Each row comes from the steps of one path. Every step used is in the known rows, and no mark comes twice. Write the path behind each row, first mark first.
Known rows:
k-z: [-16.3 -13.0  -7.2 -16.8  19.6  39.2  -1.1 -23.9 -13.1  15.7  13.4 -16.0
 -17.1 -21.9   3.9  -1.1 -18.2  -5.9 -10.5 -49.0  -6.4]
c-b-r-g-k: [ 24.5  -6.2   1.4 -23.6   3.5  22.0 -30.1  25.4 -17.3  37.2  25.2 -55.2
 -56.7 -33.6  15.0  19.8 -31.5   4.4 -10.8 -35.8  -2.4]
c-b-r-g-k-z-n: [ 23.5  -0.4 -20.8 -14.4  18.4  12.8 -22.7  18.1 -36.8  33.0  36.5 -52.5
 -53.0 -49.4  30.1   5.2 -26.5  -0.8 -27.9 -59.7  -0.5]
n-r-c-b: [ 21.6 -26.4  -9.4 -17.9  37.3  46.2 -39.4  18.1  12.5   7.7  36.8  -9.2
 -23.0   0.1   3.0  14.6  -2.3  -4.9 -26.1 -23.5   3.3]
k-g-n-b: [-27.3  26.1 -14.6 -11.4   4.4  51.4   1.6  -6.3 -10.1 -16.4  17.5 -23.0
 -36.4 -31.0  -4.9  26.5 -40.2 -33.6 -19.9 -54.4 -15.6]
c-b-r-z: [ 16.0 -17.4 -10.7  -1.7  20.1  32.1 -14.0  36.6  -4.3  32.1   6.2 -19.2
 -22.3 -17.1   8.2  -9.4 -19.1 -13.4 -32.7 -36.4  -4.5]
c-b-r-n-z-k: [-31.1 -16.0  -9.7 -24.9  10.2  15.9 -22.8  27.7 -20.4  14.1  13.7 -23.8
 -53.7 -37.1  23.3   0.6 -13.1  -4.5 -38.5 -34.0 -24.5]
n-z-g-k: [ -1.4  -1.6  12.9  -9.1  -3.7  28.4  13.1  17.6 -20.5   9.0 -10.9 -50.1
   2.1 -41.8  34.3   5.0 -27.9  -0.9  -8.4 -40.2 -30.4]
c-b-r-g-k-z: [ 10.3 -12.5  -5.9 -20.9  12.4  23.2 -31.7  13.5 -26.7  49.0  25.2 -65.5
 -46.2 -44.9  23.4  -1.4 -41.5  12.2 -24.0 -57.9  -2.6]
n-z: [-20.8 -17.1  -5.7 -16.5  13.7  36.0   7.7  -9.8 -14.3  -0.5   6.7 -14.0
  -7.3 -32.1  10.1  -3.4 -10.1 -16.5  -7.6 -39.3 -19.6]
r-z: [  5.3 -11.2  -6.1 -10.6  13.2  38.4  -3.4  15.1 -18.3  14.7   0.4  -2.0
   2.0 -10.7   4.1   4.9 -11.5 -14.6 -16.3 -16.1 -11.3]
z-g: [ 12.0  16.0   7.7   4.4   6.0  26.7  12.7   1.7   3.2   8.2  10.4 -14.4
 -25.8  -9.1  15.0  25.6 -23.0 -10.1  10.6 -30.3 -18.9]
k-g: [ -2.4  19.1  -1.3  -3.3   1.6  35.0   3.0 -11.1 -15.9  -9.8  11.5  -3.7
 -28.4 -18.4 -12.9   9.7 -34.3 -25.5  12.7 -27.7 -10.6]
c-b-r-n-z: [-30.9 -18.0 -18.7 -17.5  28.4  27.0  -0.3   3.5 -20.0  10.2  27.2 -26.1
 -44.2 -41.6  22.6 -11.5 -26.2 -17.5 -27.8 -63.3 -16.1]
g-k-z: [-11.9 -23.2   3.3 -31.3   8.4  40.1  -9.4  -7.4 -25.1  20.5   3.7 -43.3
  -5.7 -33.8   6.7   4.6 -19.6   2.0 -17.1 -45.8  -4.0]
c-b-r: [  8.3 -11.6  -4.2  -6.4  18.8  32.6 -11.0  12.3  11.5  23.9  20.2 -25.1
 -49.8 -18.6  -2.7   8.4 -15.8 -16.1 -17.4 -49.6   1.1]
g-n-r-z-k: [-19.4 -30.4   2.3 -35.4   3.5  17.9 -48.9  40.8  -4.5  -5.6  -9.6   1.8
 -19.7 -26.6  -2.4  19.3  -8.0 -20.2 -47.4 -30.6 -34.0]
k-z-g-n-c: [-10.6  -3.7 -11.4  18.1  25.6  46.1   2.2 -24.0 -15.2   9.5  12.1 -20.7
 -23.3 -10.3  14.2  13.2 -59.8   9.4 -10.3 -87.7 -39.4]
g-n: [-12.7 -18.3   1.8 -27.3  17.2  46.8  -2.4 -11.0  10.7   4.0   8.8   1.9
 -36.8 -21.8  -3.6  32.5 -27.6 -29.4 -16.1 -46.9 -13.1]
b-r: [  1.3 -11.3   1.6  -4.6   1.9  22.1  -9.9  -9.7  -5.4  12.4  16.2  -9.5
 -34.6 -24.4 -16.1   8.3 -15.2 -22.3  -5.9 -63.6 -12.0]
z-k-g-n: [-13.7   9.0   6.6 -20.3 -11.0  30.4 -22.1  11.1  -3.7  -7.7  -8.4   6.0
 -49.8 -25.1 -11.2  32.8 -43.7 -23.8 -18.2 -19.4 -25.0]
n-c: [  2.9  -6.4 -10.7   7.9  21.4  48.9  -8.7 -22.7 -26.8  -1.9  25.9 -12.4
 -17.4   6.4 -14.4  20.4 -11.7   3.0   6.1 -42.3 -21.6]

Write each row's path:
[ 17.0  15.3  -3.1   9.7 -21.4  20.8  -8.8  47.1 -29.6  19.6  -1.8 -69.7
   4.8 -34.3  25.0   5.3 -22.3   0.0 -36.0 -60.7 -28.1]
n-b-r-z-g-k
[ 27.6 -24.3  -1.8   1.5   5.8  33.6 -28.4  -9.2  -3.3  19.4  25.4   9.4
 -14.9 -10.8 -12.6  14.5 -19.2  -9.6 -19.8 -50.8  -6.1]
b-r-c
[-10.3   6.8 -13.2  -1.8  -2.6  29.6  -9.4  -3.9  -9.8   7.4  29.4 -40.4
 -29.8 -26.3  -7.9  14.1  -0.3 -20.2 -22.0 -71.2 -11.4]
n-b-r
[ 14.7 -14.7 -17.0  16.4  27.1  42.3 -17.8   2.0 -11.8  18.8  31.6 -31.4
 -43.2   2.3 -11.7   8.1 -20.3   3.6 -10.6 -64.1 -14.7]
n-c-b-r
[ -2.7   2.5  -5.3 -27.3  14.4  12.5 -33.2  -9.6 -17.6  -5.3  41.2 -17.0
 -42.5 -26.0  -0.7  19.0 -11.5 -10.9  12.3 -37.8 -17.3]
n-r-g
[  5.4   7.6  -8.9   1.6 -19.5  36.0 -46.1  18.2  -9.3   0.2  14.3  -7.4
 -35.8 -25.6 -11.7  31.7 -40.9 -15.0 -52.5 -50.4 -24.8]
z-k-g-n-b-r-c
[-17.1 -17.8  -0.6 -22.4  -6.9   4.6 -36.9  12.0 -17.2  16.5   6.0 -13.3
 -51.5 -54.3  15.0  13.1 -42.5  -9.3 -30.5 -53.8 -44.1]
b-r-g-n-z-k
[ 32.8  -4.4   7.7   5.1  -1.7  22.7  -9.9  64.8 -11.2  38.5 -10.4 -56.4
 -13.0 -25.7  31.5   0.4 -37.7   3.0 -30.8 -40.7 -14.8]
c-b-r-z-g-k
[  2.7  -8.2   4.2 -40.7   3.8  13.0 -42.1   6.5 -31.1   0.9  29.7 -43.7
 -32.8 -40.0   4.4  26.3 -12.1  -3.8   1.6 -36.2 -16.3]
n-r-g-k
[  3.5 -13.9  -1.5 -21.7  -4.0  14.6 -31.5 -10.8 -41.3  35.8  22.1 -51.0
 -31.3 -49.2  10.3   1.1 -41.4   8.2 -13.8 -69.8 -13.0]
b-r-g-k-z
[-30.1  -0.9  -6.1 -14.4  10.7  41.6   9.9  -9.8 -12.8 -15.1  -3.1  -3.4
 -23.5 -49.6   4.4  -2.8 -56.9 -38.3 -14.4 -57.2 -27.6]
k-g-n-z
[-10.9 -19.0 -10.9 -18.7  26.3  26.9 -12.3  10.9  -4.0  24.9  22.5 -29.5
 -59.6 -51.3  28.4   0.5 -53.7 -17.1 -28.9 -67.5 -22.4]
c-b-r-g-n-z
[ -1.1  25.2 -28.5  -7.9  12.4  34.4   9.0   0.8 -20.0 -13.0  38.1 -22.4
 -27.2 -18.9  10.9  31.3  22.5 -27.4 -20.1 -37.6  -6.6]
z-n-b
[ 17.6   4.0 -10.2  17.8   0.7  38.3 -15.7   8.1   8.8  12.4  26.0 -17.5
 -25.5 -19.0  14.7  34.1 -41.0 -10.2 -41.3 -82.4 -25.7]
z-g-n-b-r-c
[-21.6  10.9   1.6 -10.3  -9.7  22.8 -10.7  13.4 -27.9  -9.9  -8.3 -12.3
 -19.0 -35.3   1.8  -6.1 -26.1 -13.3  -8.2 -10.1 -33.2]
n-z-k-g
[ 15.7   9.2  -5.4   4.9  -7.2  18.2 -31.9  59.1 -14.9  20.4  -8.4 -17.4
 -34.3 -19.8   1.5  -8.4 -37.3  -9.1 -32.0  -9.1 -16.7]
c-b-r-z-k-g
[ -1.8   9.5  -0.8   4.9  13.8  27.8  11.9  -8.9  -4.8  20.4  10.1 -25.7
 -17.3 -17.7  22.9   1.0 -35.4   1.5  -0.5 -51.6 -19.0]
k-z-g
[ -6.7  18.2 -11.4   1.1   8.8  41.5   9.6  31.8  -5.6   8.0  -0.5 -29.9
  -8.8 -19.2  34.2  23.9 -34.3 -15.3 -37.2 -46.8 -30.3]
r-z-g-n-b
[-16.6 -12.3  -9.8 -12.1 -13.8  24.9 -37.0  41.1 -13.5  12.1  -4.1 -26.0
 -24.3 -31.6   4.0  19.6 -12.7 -14.5 -64.6 -50.1 -30.9]
g-n-b-r-z-k
[ 24.5   1.3 -20.0  13.8  27.7  30.5 -29.0  -0.7 -26.9  26.0  47.6 -35.5
 -58.0  -2.2   0.3  15.3 -35.8  15.9   4.8 -53.9 -19.0]
n-c-b-r-g
[-17.2  -3.3 -18.6  -6.6  25.8  44.6  -6.8 -30.6 -45.2 -10.8  39.3  -2.4
 -30.2   2.7  -7.3  26.9 -19.5   3.5   5.3 -43.5 -25.0]
r-n-c
[  2.0 -27.7 -12.1   8.0  30.1  48.7 -19.9  -0.2   0.5  17.4  25.0 -21.4
 -55.8  -7.3 -12.6  19.8 -39.7  -8.5 -27.9 -83.3 -21.2]
g-n-c-b-r
[-22.5 -13.9   3.2 -23.3  -0.8  24.3 -13.9  14.1 -17.6   5.6  -6.5 -13.9
 -13.6 -28.3   9.7   8.1   0.7  -2.1 -20.3 -10.6 -27.3]
n-z-k
